Each row was made from one path, in order. Every step used is in the known rows, and no mark comes twice. Write each row's path.
In the rows, 128 means zero.
Known rows:
lonod nira zogok: [149 128  88 136 113 174 148 131 120 158 156 201 114 117 114 119 136 115
 144 121 187  92 104 107 144 154 158 125 137 120 150 165 111 116 104  72
 171  65 112]
midag nata: [112 157 154 136  97  91 115 159 131 139 148 133 139 150 123 142 137  98
 171 113 202  86 132 153 136 127 144  82 133  60 109 161 184 136 109 122
 159 133 136]
mafoz tatomi digome kure nata: [102 153 138 140 111 129 125 133 139 131 118  60 112 100 111  77 170  87
  79 158 210 116 175  92 138 155 154 118 154 153 109 106 158 167 103 148
 139  97 125]
doras kure nata tatomi: [133 143 143 122 111 113 106 126 132 106 150 150 135 108 125 146 138  99
  79 133 198  42 166 134  93 152 144 102  74 116 121 125 159 128  72 108
 107 111 122]
tigat nata tatomi doras: [122 148 109 104 110 126 117 148 127 156 149 122 111  90 165 101 155  94
 110 115 182  92 147  87 124 123 150  95  64 118 139 101 157 122 100 111
 106 131 137]
neti digome tatomi: [151 185 143 149 119 134 152 131 137 142 139  85 116 126 139  48 139 122
 113  91 184 127 195 116 129 186  95 160 132 151 102 114 121 122 123 137
 143 167 165]
kure digome: [131 160 161 163 128 141 140 101 153 114 156 116 148 155 174  86 109  91
 145 116 188  91 135 156 138 142 136 144 160 122 106 136 145 136 102 102
 176 154 143]
tatomi botat: [ 79 162 151 149 120 121 135 127 163 112 171 166 149 158 120 119 160  90
 143 103 179 109 123 127 120 143 139 142 170  96 101 110 114 140 108 127
 192 123 179]
fabu gifo lonod: [118 163 165 161 129 140 108  97 143 102 137 170 106 148 130  89 138 142
 129  92 149 112 131 150 131 154 136 153 126 129  97 126 166 112 135  81
 134 144 166]
midag nata tatomi zogok nira: [123 124  87  95  93 116 117 158 127 143 116 116 103 100 116 150 174 107
 136 125 158  48 114  80  96  99 148  84 103 125 126 143 153 125 134 143
 179 102 127]
nazeki nata botat: [ 88 125 153 153 122 108  89 143 158 117 174 214 148 158 109 132 127  89
 102 115 196  90 112 112 113 125 108 105 171  73  93 124 167 118 100 122
 190 138 144]
gifo fabu: [155 152 137 144 130 142 130 141 162 143 160 170 147 187 126  83 131 133
 136  97 179  69  97 120 106 153 121 114 151 100 109 146 151 140 117 147
 184  94 158]
fabu gifo lonod nira zogok tatomi: [134 137 107 137 126 177 131 102 101 127 126 188  85  96 133  77 154 171
 110 105 146 110 105 101 111 167 135 161 135 157 127 115 125  93 163  66
 126  90 130]
midag nata botat: [ 86 139 163 151 113  82  91 161 151 142 166 163 140 159 126 147 145  79
 129 118 211  96 114 144 105 123 118 110 179  56  89 154 161 138 118 137
 197 133 142]
doras kure nata midag: [101 121 169 124 124 101  93 133 137 121 142 167 147 107 102 164 131 111
 113 150 203  28 153 154 103 160 133 121 122  91 119 185 170 149  55 101
  97 120 119]
mafoz tatomi: [134 163 118 145 103 120 126 126 172 124 195 123 131 121 133  66 157  75
 112  99 204 102 177 118 135 165 119 135 151 154 130 137 149 146 139 121
 136  80 147]
tatomi zogok nira: [121 132  99 106 114 150 146 125 162 136 138 167 111 130  80 140 158 129
 158 120 147  55 101  93 119 109 158 119 113 132 133 152 124 117 120 122
 210 104 143]
botat nata midag: [113 138 134 140 120  76 100 160 132 120 114 154 146 105 140 118 123 125
 164 133 184  58 117 117 143 152 122 110 159  72 118 184 149 128 111 126
 132 140 125]
neti digome: [131 178 153 157 115 133 149 127 137 133 145 123 128 139 133  72 122 112
 141  84 177 125 165 154 131 160 116 158 144 108 109 120 140 131 100 115
 177 165 157]
zogok nira lonod: [147 144  80 136 120 171 139  96 109 139 146 178 113 148 108 117 104  83
 151 114 145  85 119 153 121 116  93 144 150 123 153 172 110  79 104 104
 149 171 144]
fabu gifo lonod nira zogok tatomi nata botat: [ 94 107 103 129 122 143 116  95 119 131 119 205  64  89 111 107 185 172
  80 127 139 128  75  82  85 153 133 144 157 123 105 108 125 107 170  99
 153  91 129]
zogok tatomi nata midag: [ 79 117 132 102 103  76 124 127 158 124 130 122 123  77 118 103 156 140
 123 127 176  46 137 105  98 161 118 103 131 117 127 134 135 157 142 150
  98 131 147]
tigat dige: [154 149 148 128  97  93 117 175 133 115 177 137 134 119 146 128 132 132
 141 106 179  42 159 145 130 139 147 133 141  72 109 126 136 151  80  80
 178 129 162]
lonod nira: [149 146 100 143 116 145 146 132 133 149 170 185 140 123  95 110 106 105
 149  95 185 127 132 119 148 155 127 133 123 113 131 162 129 122 108  85
 162  95 121]
doras tatomi: [123 190 136 144  96 133 144 117 162 142 212 128 149 138 141  98 103  93
 116  88 193  65 175 120 101 182 103 112 131 147 126 123 132 136 127 103
 150 143 155]
doras kure digome zemez: [128 182 171 164 148 162 116 114 137  66 148 102 117 143 116 107 181  99
 118 120 185  62 155 156 104 181 129 177 143 140 101 147 142 126  70  94
 123 145 135]
tatomi doras kure digome: [110 181 143 139 159 154 129 135 168 126 153 127 120 111 120 100 137  84
 133 116 177  72 162 149 119 160 143 147  93 133 111 127 153 130  55  64
 108 130 128]
nata midag: [104 126 156 144 127 109 103 137 170 132 154 153 148 120 130 105 124  96
 140 113 193  46 148 139 126 166 115 151 162 134 127 185 135 154  98 106
 125 131 154]
neti digome kure doras tatomi botat nata midag: [ 74 177 144 147 138 113 108 144 107 168  95 116 114  85 134  75 123 120
 105 124 179 102 179 103 104 166 105 183 180 141  91  87  99 150 101 119
 147 134 131]
zogok nira fabu gifo: [158 159  91  98 109 217 137 112  80 135 154 169 151 108  85  98 138 121
 132 118 140  78 108 130 119 136  81 147 116 173 134 170 110 111 148 142
 156 129 136]
doras kure digome tatomi botat nata midag: [102 163 151 148 154 121 109 138 131  89 118 116 122  87 149 111 165 105
  99 143 175  64 139 106  91 185 109 157 180 123  69 147 127 121  88 132
 102 138 132]
digome neti: [124 161 163 156 114  88 113 112 183 161 224 136 155 162 127  80 124 120
 162 116 200  71 172 124 124 160 151 144 157 118 104 177 145 173  88 112
 121  93 166]
doras kure: [123 183 158 150 129 144 117 135 159  94 176 179 127 139  93 134 133  91
 119  95 191  51 158 167 114 170 145 133  94 108 102 153 158 117  68  84
 121 115 141]
zogok tatomi nata: [ 95 145 127 107  92  87 146 119 151 114 142 124 121 106 114 103 155 140
 127 118 180  75 136 112 112 148 138  82 100  98 122 100 140 138 148 148
 127 131 149]
lonod nira fabu gifo: [171 163  93 115 119 196 141 107  73 141 170 196 147  96  92  90 137 125
 133 103 156 126 112 111 145 165  93 147 123 162 132 168 108 122 145 112
 138  74 129]
kure nata: [119 128 154 128 100  85 127 117 131 138 146 148 166 150 133 140 118 122
 145 147 208  83 139 136 144 123 148  83 122  74 134 139 161 145  98 123
 166 140 132]
kure doras tatomi zogok nira fabu: [145 154  73  85 120 174 149 101 118 209 188 173 122 114 116  96 126 111
 128 118 165  29 126  79  92 118  98 130 112 189 174  96  80 136 153 108
 162  75 129]
tatomi zogok nira fabu gifo: [139 147  94  83 116 198 141 103 108 129 138 177 119 106  77 122 190 145
 143 127 122  54  83  86 117 118 127 131 110 176 134 156 107 119 153 151
 187  85 149]
zogok nira fabu gifo lonod: [158 146  87 114 121 224 127 115  94 132 142 193 111 138 100  98 136 136
 126 106 120  90  85 134 107 132  92 156 129 147 131 155 125  90 145 125
 151 141 139]

Write each row's path:
[116 117  99 117 116 174 157 137  82 160  88 130 101  75 113 106 153 147
  98 171 197  89 110  67 121 154 171 116 136 135 139 107 103 126 104 114
 154  78  88]	lonod nira zogok tatomi digome kure nata
[ 72 167 161 150 119 135 125 121 148 152 149  90 130 122 124 109 125  91
  50 151 206  87 160  87  78 169 121 118 172 141  88  88 122 157  99 140
 187 159 139]	doras tatomi digome kure nata botat
[167 131  79 148 135 199 136 138 128 147 166 230  87 176 123  97 116 125
 133  82 148 125  78 116 128 152 125 142 147  82 138 142 128  92 115  93
 140  94 127]	gifo lonod nira fabu
[115 139 129 112 100  85 109 152 146 127 128 116 101 111 145 140 188 104
 136 117 176  50 128  87 109 115 166  73 108 113 116 127 161 140 130 136
 162  86 145]	midag nata tatomi zogok
[ 81 107 142 116 104  73 108 125 170 136 123 143 118 101  98 138 157 118
 143 136 175  61 123 127 129 147 143  88 134  89 120 178 160 169 104 129
 120 132 146]	tatomi nata midag
[154 127  69  96 126 202 121 106 124 117 121 168  70 104 130  93 189 142
  92 107 101  53  89  60  80 124 126 143 101 196 134 110 106 101 161 138
 152  89 153]	nata tatomi zogok nira fabu gifo lonod
[135 199 130 129 147 145 146 153 150 151 136  89  93  90 107  58 155 114
 101  95 175 114 214 111 113 200 101 165  82 161 103 104 125 120  87 105
  89 155 150]	neti digome tatomi doras kure
[ 86 169 130 145 115  90 131 149 132 102 134 167 150 142 129 131 160 116
 165 125 172 117  95 106 132 134 143 105 176  45  95 111 127 120 119 147
 194 133 152]	tatomi botat nata
[142 168  86  79 120 176 142  77  94 197 175 163 129  81 106  90 138 129
 121 122 151  42 136  80  94 125  87 143 103 226 159  97  84 140 177 105
 152  71 136]	kure doras tatomi zogok nira fabu gifo
[110 179 131 126 103 123 149 108 182 136 195 136 122 131 130 117 150 116
 125  98 170  45 150  77  98 165 143 100 127 154 126 115 125 138 137 117
 176 102 165]	doras tatomi zogok
[117 125 103 102 139 159 124 116  89 148 104 185  81  59 106 113 172 182
 101 142 149  98 120  90  96 161 146 140  87 140 136 106 145  98 118  50
  77  81 100]	fabu gifo lonod nira zogok tatomi doras kure nata
[100 185 123 112 141 132 135 156 163 121 166 136 124  85 107  85 148 112
 118  98 185  48 175 118  94 178 120 140  66 150 131  94 126 119 103  89
  75 109 139]	zogok tatomi doras kure
[128 181 169 163 141 160 125 111 151  89 165 140 128 139 136 114 120  82
 116 109 185  60 150 177 110 163 144 151 127 122  90 147 160 123  63  80
 134 131 130]	doras kure digome
[ 86 141 107 135 112  78 107 151 149 118 148 132 140  82 138  88 191  90
 124 132 184 110 137  75 117 163 103 140 222 114 110 138 132 153 143 154
 141  82 143]	mafoz tatomi botat nata midag
[109 133 146 148 128 105 124  96 169 127 139  98 110 130 156  92 157 103
  82 145 186 109 131  99 110 148 115 121 169 124  79 124 126 143 134 155
 167 159 150]	kure digome tatomi nata botat
[132 164  80 118 123  92 120 170 139 130 116 119 126  81 157  89 145 113
 140 123 172  82 142  73 136 141 132  84  82 110 133 102 132 112 119 119
 120 128 125]	botat nata tatomi doras
[100 121 162 126 109 110  99 138 122 147 147 160 133 112 148 133 137 110
 132 127 196  70 124 129 130 137 138 117 142  80 123 180 174 135  93 118
 118 145 138]	tigat nata midag
[ 91 148 131 127  98  89 110 158 131 125 144 119 133 122 149 131 179  77
 128 113 185  91 133 108  94 127 133  99 151  97 101 107 145 146 123 146
 162 116 154]	midag nata tatomi botat
[102 153 138 109 136 111 119 148 151 148 143 151 136 108  90 147 146 109
 135 143 195  66 163 131 125 142 152  97  62  94 133 131 165 136  51  81
  98 119 120]	tatomi doras kure nata
[148 162 103 136 105  93 117 151 124 102 127 134 132 105 166 101 129 113
 129 117 178  77 131  94 132 144 133  86 107  99 120 119 138 107 129 135
 143 130 128]	botat nata tatomi
[ 97 155 133 132 139 169 139 130 117 158  98 117  84  96 148  59 160 122
  97 151 211  33 134 100 115 149 174 152 129 182 142  56  84 138 116  94
 133  86 126]	nira zogok tatomi digome kure doras
[133 138  80 123 118 180 179 131 102 160 134 137 105  74 124  76 153 128
 125 130 184  95 101  75 108 170 137 134 150 148 151 107  93 120 129  96
 156  84 113]	lonod nira zogok tatomi digome
[ 93 107 153 130 119 103  89 152 146 123 139 181 150 115 109 128 119 108
 136 122 189  48 133 114 131 142 109 103 158 101 119 170 185 137  84 107
 118 140 135]	nazeki nata midag
[116 184 145 139 125  99 141  89 151 231 215  82 145 112 142  38  98  99
 133 124 214  72 199  93  90 160 104 152 158 177 132  83 115 194 114  76
 110 108 150]	kure doras tatomi digome neti
[118 147 125 127 109 152 145 129 136 126 156 154 119 121 167  88 158 130
 122 124 199  27 121 114 109 161 153 123 139 140 149 111 103 115 135 112
 145  95 143]	nira zogok tatomi
[126 171 112 140 138 112 111 151 106 134  70  94  99  80 149  71 130 106
 105 143 192  81 145  82 138 131 151 112 101 137 110  64 119 129 108 118
 129 121 113]	botat nata tatomi digome kure doras
[136 167 112 141 113  80 123 141 132 140 139  70 129  90 161  60 146 124
 134 142 179  84 143  59 109 156 137 101 151 111 100 115 141 150 111 144
 120 128 139]	botat nata tatomi digome neti
[111 187 149 150 131 143 106 122 147 164 161 143 117 136 122  92  88  92
  94 107 215  55 200 132 129 154 143 147  97 182 120  96 110 144 105  76
 127  90 132]	digome kure doras tatomi
[138 149 126 154 131 155 120 100 121 124 137 190 105 123 102  93 126 147
 130  88 142 152 119 126 135 159 126 162 124 131 105 141 156 104 137  62
 137 114 140]	fabu gifo lonod nira
[127 156  99 120 131 126 125 147 176 144 156 114 123  98 149  70 145  80
 116 102 178  72 175  91 120 153 127 125  72 175 147  95 114 138 107  95
 113 114 153]	nata tatomi doras
[141 154  84  94 132 185 132  80 107 195 163 184  89 112 120  86 140 146
 113 111 133  56 115  80  82 120  98 154 115 202 154  83 100 121 175  86
 144  85 137]	kure doras tatomi zogok nira fabu gifo lonod
[160 139  54  96 119 167 115 129  88 102  88 172  76  90 138 108 184 169
 117 127  98  68  59  43 100 116 132 102 109 133 123 115 125  77 171 156
 154 103 126]	botat nata tatomi zogok nira fabu gifo lonod
[105 150 136 131 116 134 153 117 144 164 169  92 114 106 162  48 174 140
 128 150 198  37 133  77  86 174 159 138 180 156 131 107 104 160 116 121
 123  93 153]	nira zogok tatomi digome neti
[147 163 139 138 131 191 114 105 113 111 156 194 108 159 139  78 153 139
 122  94 141  95  98 140 126 156 116 144 138 135 119 132 137 109 145 118
 123 119 164]	nira fabu gifo lonod
[144 112  90 160 130 181 133 133 144 153 140 227  64 160 136 115 132 132
 135 103 161 109  75 114 129 148 173 138 152  81 140 144 133  90 102  52
 158  90 119]	gifo lonod nira zogok
[100  84  77 139 126 144 127 127 153 153 135 226  48 134 128 120 167 150
  88 120 155 114  54  78  80 143 154 128 170  68 125 107 117  98 139  96
 168  88 118]	gifo lonod nira zogok tatomi nata botat
[122 138  91 120 141 174 136 120 114 150 118 175  77  74 123  68 166 168
 122 111 140 117 114  82 114 166 137 162 110 168 140 101 121  97 152  54
 105  88 128]	fabu gifo lonod nira zogok tatomi doras
[137 131  90 100 128 205 134 107 121 126 126 199  81 136  90 120 183 159
 137 115 103  65  59  87 106 113 141 138 122 149 128 141 121  99 151 137
 178  95 151]	tatomi zogok nira fabu gifo lonod
[114 187 168 168 127 162 125 143 140 117 110 118 103 146 110  82 124 113
 113  95 181 114 179 158 143 166 152 170 125 129  83 124 135 128  76 120
 171 145 148]	neti digome kure
